In the rows, 128 means zero.
Known rows, with every step that occurs:
davadak > rogeba > zudor > bufev > rutet: [155 151  86  98 141 176 162 120  76 163 163 206 166 141 148 102 164 104
  85  98 104  98 207 159 109 159 175 165 150 118 133 172  62  93 135  95
 143  57 149]
rutet > kikik > riko > fisol: [109 123 163  95 158  98  93 104  55 109 115 101 113 100 156 107 119 148
 136 143 137 146 183  93 125 125  62 109 117 207 115 142 125 154 159 108
 164 155 129]
nozas > diga: [110 123 129 120 138  93 152 104 117 142 158 111 109 107 157 122 108 129
 120 105  98 145 121 135 149  93 130 143 125 123 116 146  93 134 141 145
 129 133 120]
zudor > bufev > tadi > diga > nozas: [ 68 203  82 211 106 129 146 126 141 116 106 153 101 125 174  78 163 140
 119 112 131 124 144 128 169 167 120 124 130 138 140 109 119  74 100 131
 130  57 133]
davadak > rogeba > zudor > bufev > tadi > diga: [108 164  90 170 125 163 190 119 108 125 135 152  81 127 200  73 154 104
  71 117 150 154 191 133 133 194 150 187 120  66 156 157  69  69 105 119
 149  41 142]
rutet > bufev > nozas > diga > zatidu: [110 168 127 126 151  37 159  86 131 187 153 147 143 133 158 183 130 125
  76 138  65 134 160 145 187 114 120 157 127 162  69 153 123  89 156  90
 121 210 178]
semo > rutet > kikik > riko > fisol: [115 131 166  96 150  93 103 105  39  96 111 102 108 100 163 121 123 150
 161 109  99 145 183 110  91 110  42 142  98 202  80 133 118 146 167 111
 122 168 149]
zatidu > diga > nozas: [112 186  77 174 105 148 127 123 122 143 126 147 130 110 155 120 149 141
 129  84 122  76 113  98 139 100  93 121 131 157 120 119 137  82 130 157
 100 116 139]
fisol > riko > kikik > rutet > bufev: [115 135 185 112 138  69  63  70 107 170 137 106 167  99  72 170 150 158
 114 135  96 137 124 127 170 121 129 164 129 196 129 115 127 136 147 121
 138 149 123]
zudor > bufev > zatidu > diga: [ 45 150  90 167  93 133 185 119 121 153 118 114 110 106 160 130 111 113
  78  92 131  96 140 116 136 128 107 127 116 147 140 121 146  57 125 121
 151  73  83]
davadak > rogeba > zudor > bufev: [131 137  85 109 153 146 173 109  94 132 147 167 118 123 170 121 175  98
  89  89 124 115 214 152 115 166 179 141 155 117 125 156  75 105 164 103
 153  75 120]
zudor > bufev > nozas > diga: [ 71 168 129 150 150  57 170 121 138 162 150 136  95 124 166 122 117 108
 102  98  90 123 157 172 170 133 168 126 138 158  87 176 100  90 136 124
 134 126 119]
semo > rutet > bufev > zudor: [146 175 145 134 141 102 148  96 116  96 129 153 187 126 157 174 164 163
 113 101 105 113 165 162  65 128 148 170 119 129 129 116 139  89 146  82
  98 128 178]
davadak > rogeba > zudor > bufev > zatidu: [ 96 137  91 119 122 160 195  88  85 138 131 154 122 113 166 148 155  95
  54  71 147 107 221 150 128 169 153 147 142 110 118 147  84  96 144  74
 169  76 125]
tadi > bufev: [141 159 141 113 121 101 120 151 169 136 147 152 146 110 115 136 158 112
 128 118 134 107 126 133 187 123 133 150 140 145 120  99 119 139 184 106
 125 132 117]
rogeba > zudor > bufev: [107 146 108  96 145 136 163 116 106 101 119 123 114 132 162 118 172  92
 118 115 104 125 193 163 121 139 171 118 157 140 157 137 101 143 164 120
 159  73 123]
semo > rutet: [136 134 132 127 118 123 137 128 112 116 123 129 125 125 138 142 133 128
 151  92  94 130 130 147  96 109 109 163 108 123  94 119 119 120 136 134
  84 140 145]
tadi > diga > nozas: [130 170 113 168  99 130 112 109 141 118 134 145 141 111 152 103 164 137
 151 110 147 113 129 109 196 126 110 118 120 126 112 104 103 141 116 131
  99 135 136]
tadi > bufev > nozas: [131 195 164 144 122  88 119 163 193 156 143 172 141 125 110 147 148 102
 111 122 148  94 131 150 205 150 141 160 131 152  84 134 125 116 154  96
 106 165 152]
tadi > bufev > nozas > diga: [113 188 164 134 129  55 139 138 180 169 177 153 119 103 138 140 125 102
 102  95 118 108 126 157 225 112 140 175 128 144  70 150  93 122 173 110
 107 167 146]
kikik > riko: [100 121 138 134 131 106 128 125 124 154 132 101 136  86 109 100 140 123
 129 125 104 113 175 116 128 136 132 115 108 136 138 137 124 148 134 129
 140 157 115]
fisol > riko: [123 105 150 140  99 123 107 120 116 166 139 101 148 117 108 130 142 144
 143 111 116 130 140 100 165 132 120 111  97 156 136 133 127 151 124 155
 107 132 141]
rogeba > zudor > bufev > rutet: [128 159 109  83 133 163 150 130  88 133 137 167 163 152 142  99 163 100
 116 125  87 112 191 169 118 129 171 142 149 136 163 147  88 131 133 110
 149  53 152]
rogeba > zudor > bufev > dirul: [ 90 126  81 134 110 146 156 126  94 102 138 118 107 135 166  83 143  96
  86 129 124 131 192 164  99 143 154 136 124 125 158 130  93 130 156 106
 140  82 154]
fisol > riko > kikik: [107 116 172 129 140 130  65 103 101 152 137  77 122 102  89 155 113 127
 157 124 114 163 123  99 176 110 122 131 115 178 127 117  97 148  90 180
 122 134 145]
rutet > kikik: [ 99 139 145 103 149 129  90  90  88 122 119 122 104 149 157 119 135 153
 133 137 147 131 116 130 120 132 106 134 126 177 107 144 150 127 128 118
 124 129 118]
fisol > riko > kikik > rutet > semo: [136 105 215 129 117 107  78  73 125 165 136  89 150  82  79 157 151 201
 145 132 135 161 104 158 186  77 132 182 100 193 117 140 109 180 129 173
 112 174 122]
tadi > bufev > zudor: [138 187 160 118 130 121 119 127 171 135 157 161 187 102 129 161 177 139
 126 103 160 102 138 128 153 133 153 166 138 137 147 104 110 128 163  92
 139 121 148]
zatidu > diga: [116 144 106 153 112 140 142 135 128 147 133 116 113 116 151 110 111 125
 116 120 129 113 102  99 125 107 105 147 111 122 144 134 138  85 124 157
 112 113 117]
zudor > bufev > tadi > diga: [ 71 158 111 192 112 123 163 142 148 123 116 124  84 131 170  70 127 128
 106 144 139 161 132 128 149 175 131 146 110 107 166 124 121  74  91 132
 143  55 111]
riko > kikik > rutet > bufev > tadi > diga: [ 94 178 169 159 141  95 103  85 134 125 116 117 111 114 123 118 116 151
  86 182 138 180  87 134 154 144 107 224 127 113 148 111 123  84  96 106
 151 108 133]
rutet > bufev > nozas > diga: [114 169 147 151 149  38 159 106 137 143 156 142 122 132 162 145 109 122
  64 129  99 119 154 172 170 129 156 142 127 145  85 173 130  90 143  96
 109 160 159]
riko > kikik: [113 142 150 119 167 138  85 114 116 114 123 103 100 114 114 152 101 115
 143 140 127 161 113 126 141 108 129 149 144 151 119 112  96 126  94 152
 143 130 132]
davadak > rogeba > zudor > bufev > zatidu > diga: [ 82 154  70 144 103 175 209  94  86 158 138 142 107 104 191 130 137  91
  41  64 147  91 197 120 120 152 128 164 125 102 130 153  96  50 143 106
 156  61 118]

Rows:
[ 80 138 161 104 141 101 100  87  70 135 118 103 108 102 143 100 151 153
 156  99  84 117 162 133  90 118  86 156  82 181  82 143 141 141 145 129
  94 172 124]
semo > rutet > kikik > riko
[117 120  55 149 111 156 165 118  81 130 164 159 108 123 173  88 147  99
  60 101 142 117 213 154  95 172 161 159 119 105 128 150  68  93 155  88
 133  86 151]
davadak > rogeba > zudor > bufev > dirul
[ 98 156 131 124 140  78 151  95 131 207 151 131 122 125 154 169 119 121
 115 115  81 144 136 122 183 102 106 167 115 145  60 158  95 109 129 130
 123 212 177]
bufev > nozas > diga > zatidu
[138 115 146 121 138  95 129 142  94 115 123 103 135  83 125 120 112 119
 130 132 121 144 193  90 130 123  87 106 115 157 134 128 103 153 155 116
 169 152 139]
kikik > riko > fisol
[134 146 141 113 128  65 127  92 124 144 127 157 175 125 109 143 166 156
  90 138 108 104 131 155 119 138 134 159 143 146 130 127 159 116 189  70
 141 140 109]
kikik > rutet > bufev
[101 170 137 149 122  88 143 105 127 149 105 154 143 142 117 129 146 169
  63 153 115 126 113 152  90 160 117 190 133 129 149 138 173  70 156  76
 149 103 142]
kikik > rutet > bufev > tadi
[107 173 211 139 143  55  64  82 126 191 132 121 157 116  67 182 139 149
 101 138 112 127 130 140 185 149 137 174 121 198  92 148 135 113 123 108
 119 179 159]
fisol > riko > kikik > rutet > bufev > nozas
[104 125 189 111 129 113  54  79 106 187 136  92 147  88  64 161 138 151
 155 115 108 152  98 105 167 113 114 173 117 174 120 122  97 156 120 157
 140 145 123]
fisol > riko > kikik > rutet
[ 74 129 158 106 150 106  91  87  86 149 121 101 111 106 142  89 145 151
 132 135 122 115 161 116 122 139 105 122 106 186 116 153 148 145 136 119
 137 162 107]
rutet > kikik > riko
[108 149 166  98 159 118  76  87 118 148 127 116 127  99  88 154 127 137
 142 133 123 150  88 134 132 105 122 187 149 147 112 116 101 138 125 129
 162 143 110]
riko > kikik > rutet
[ 87 161 126  95 150 134 100 108  72 150 134 178 141 165 146  93 144 155
 126 135 105 105 140 158 119 138 131 130 136 209 122 151 133  97 120  98
 133  70 106]
zudor > bufev > rutet > kikik
[ 98 147 146  89 156 101  99 124  40 142 131 152 150 119 146  83 125 146
 131 141 100 122 205 117 124 141  91 109 126 238 127 150 112 121 148  87
 176  97 116]
zudor > bufev > rutet > kikik > riko > fisol
[147 143 126 127 131  83 147 121 114  99 123 145 145 133 144 153 146 134
 112 114  77 114 153 169  98 122 129 150 117 142  99 112 147 102 164  97
  80 139 148]
semo > rutet > bufev
[117 164 119 170 125 108 160 128 110 101  97 143 114 150 150 138 123 149
  87 130  84 137 140 162  73 142 106 179 110 125 119 126 164  51 132 109
  90 100 180]
semo > rutet > bufev > tadi
[103 148 135 186 100 147 143 137 145 123 118 114  92 131 156  80 109 140
 110 155 157 170 104 109 149 159 103 174  91  76 154 128 121  95  72 142
 122  96 148]
bufev > tadi > diga
[ 76 141 113 161  81 156 166 113 118 153 123 105 119 109 148 138  95 124
  82 106 156 104 108  95 130 112  78 153  96 114 131 125 148  75 107 131
 128 113 124]
bufev > zatidu > diga
[ 95 194 186 118 179  30 108  64 126 165 152 132 118 107 122 173 106 132
  79 132  94 140 112 181 170 108 149 205 150 163  71 161  98  96 137  96
 142 178 140]
riko > kikik > rutet > bufev > nozas > diga
[ 99 144 112 164 103 143 143 117 136 165 117 118 114 132 158 117 129 140
 122 166 128 180 112  78 162 145  67 188  90  95 136 108 114  98  85 139
 130 143 168]
bufev > tadi > diga > zatidu
[ 97 159 114 162  84 111 183 105 102 125 115 121 136 114 162 165 112 129
  67  93 104  94 135 137 102 104  76 176  88 127 104 108 166  45 141  98
  81 119 141]
semo > rutet > bufev > zatidu > diga
[135 177 159 115 140  88 127  68 131 144 135 162 217 118 123 165 188 185
  87 126 132 102 140 154  85 147 157 176 145 134 157 129 149 106 168  51
 160 127 138]
kikik > rutet > bufev > zudor
[121 161 162 100 171  75  86  81 116 131 126 132 144 111  96 170 136 144
 103 154 110 137 111 156 133 115 140 180 160 166 121 110 127 116 152  92
 157 141 113]
riko > kikik > rutet > bufev
[ 99 159 151 147 140  82 152 116 136 160 157 127 102 125 154 133  97 118
 106 106 113 133 127 150 165 119 137 155 118 127  80 179 100 110 115 132
 111 163 157]
bufev > nozas > diga
[ 82 159 177 149 135  91  82  81 104 172 112 103 137 117  78 155 134 171
  92 148 102 162 107 123 139 145 107 192 121 178 147 131 140  88 116 128
 144 110 159]
fisol > riko > kikik > rutet > bufev > tadi
[133 127 103 167  93  95 139 129 101  96 143 138 138 132 144 120 115 138
  83 127 100 117 151 169  74 126 107 171  86 127 103 106 139  87 157  79
  61 147 178]
semo > rutet > bufev > dirul
[ 44 194  64 185  86 140 169 108 118 148 106 144 127 102 160 140 149 128
  90  64 128  61 151 115 152 122  99 105 135 178 113 106 146  51 132 117
 133  75 107]
zudor > bufev > zatidu > diga > nozas
[ 70 173 148 132 124 103 123  65 107 158 117 106 137  91 118 180 102 137
  57 130 137 119  94 126 137  98  87 204 131 150 124 104 145  64 130  94
 158 126 106]
riko > kikik > rutet > bufev > zatidu > diga
[103 144 148 102 141 127 100  91  70 111 114 126 100 143 163 132 138 156
 157 104 109 129 119 145  88 113  85 166 106 173  73 134 142 121 139 124
  79 141 133]
semo > rutet > kikik
[ 65 166 109 129 150  55 170 105 133 205 150 141 111 125 166 160 135 111
 113 104  59 135 164 144 186 122 133 141 134 175  67 156  95  89 145 119
 144 175 136]
zudor > bufev > nozas > diga > zatidu
[106 177 145 106 141  20 149  60 130 222 153 161 169 122 136 187 157 150
  77 130  61 120 134 153 173 111 114 197 131 162  61 157 127 101 190  68
 137 225 156]
kikik > rutet > bufev > nozas > diga > zatidu
[ 69 144 116 106 117 149 188  94  98 109 105 114 122 125 158 149 152  90
  84 101 131 119 206 159 130 143 147 124 144 131 145 124 106 132 147  91
 176  73 129]
rogeba > zudor > bufev > zatidu
[ 86 183 155 137 160  98 100  92 115 132 103 130 117 125 103 153 116 154
  78 169 115 158  98 149 102 137 116 208 150 149 139 124 144  68 118 101
 166 104 146]
riko > kikik > rutet > bufev > tadi
[ 89 168 124 147  73 130 157 135 161 163 141 128 140  89 135 149 120 106
  81  97 161  80 105 102 190 110  84 175 109 133 123  94 138  84 158 106
 122 116 111]
tadi > bufev > zatidu > diga
[111 187 141 111 128  47 142 115 171 212 175 155 142 105 143 181 150 104
 116 109  87 118 133 129 242 101 108 189 129 164  52 129  86 122 182 103
 117 219 165]
tadi > bufev > nozas > diga > zatidu
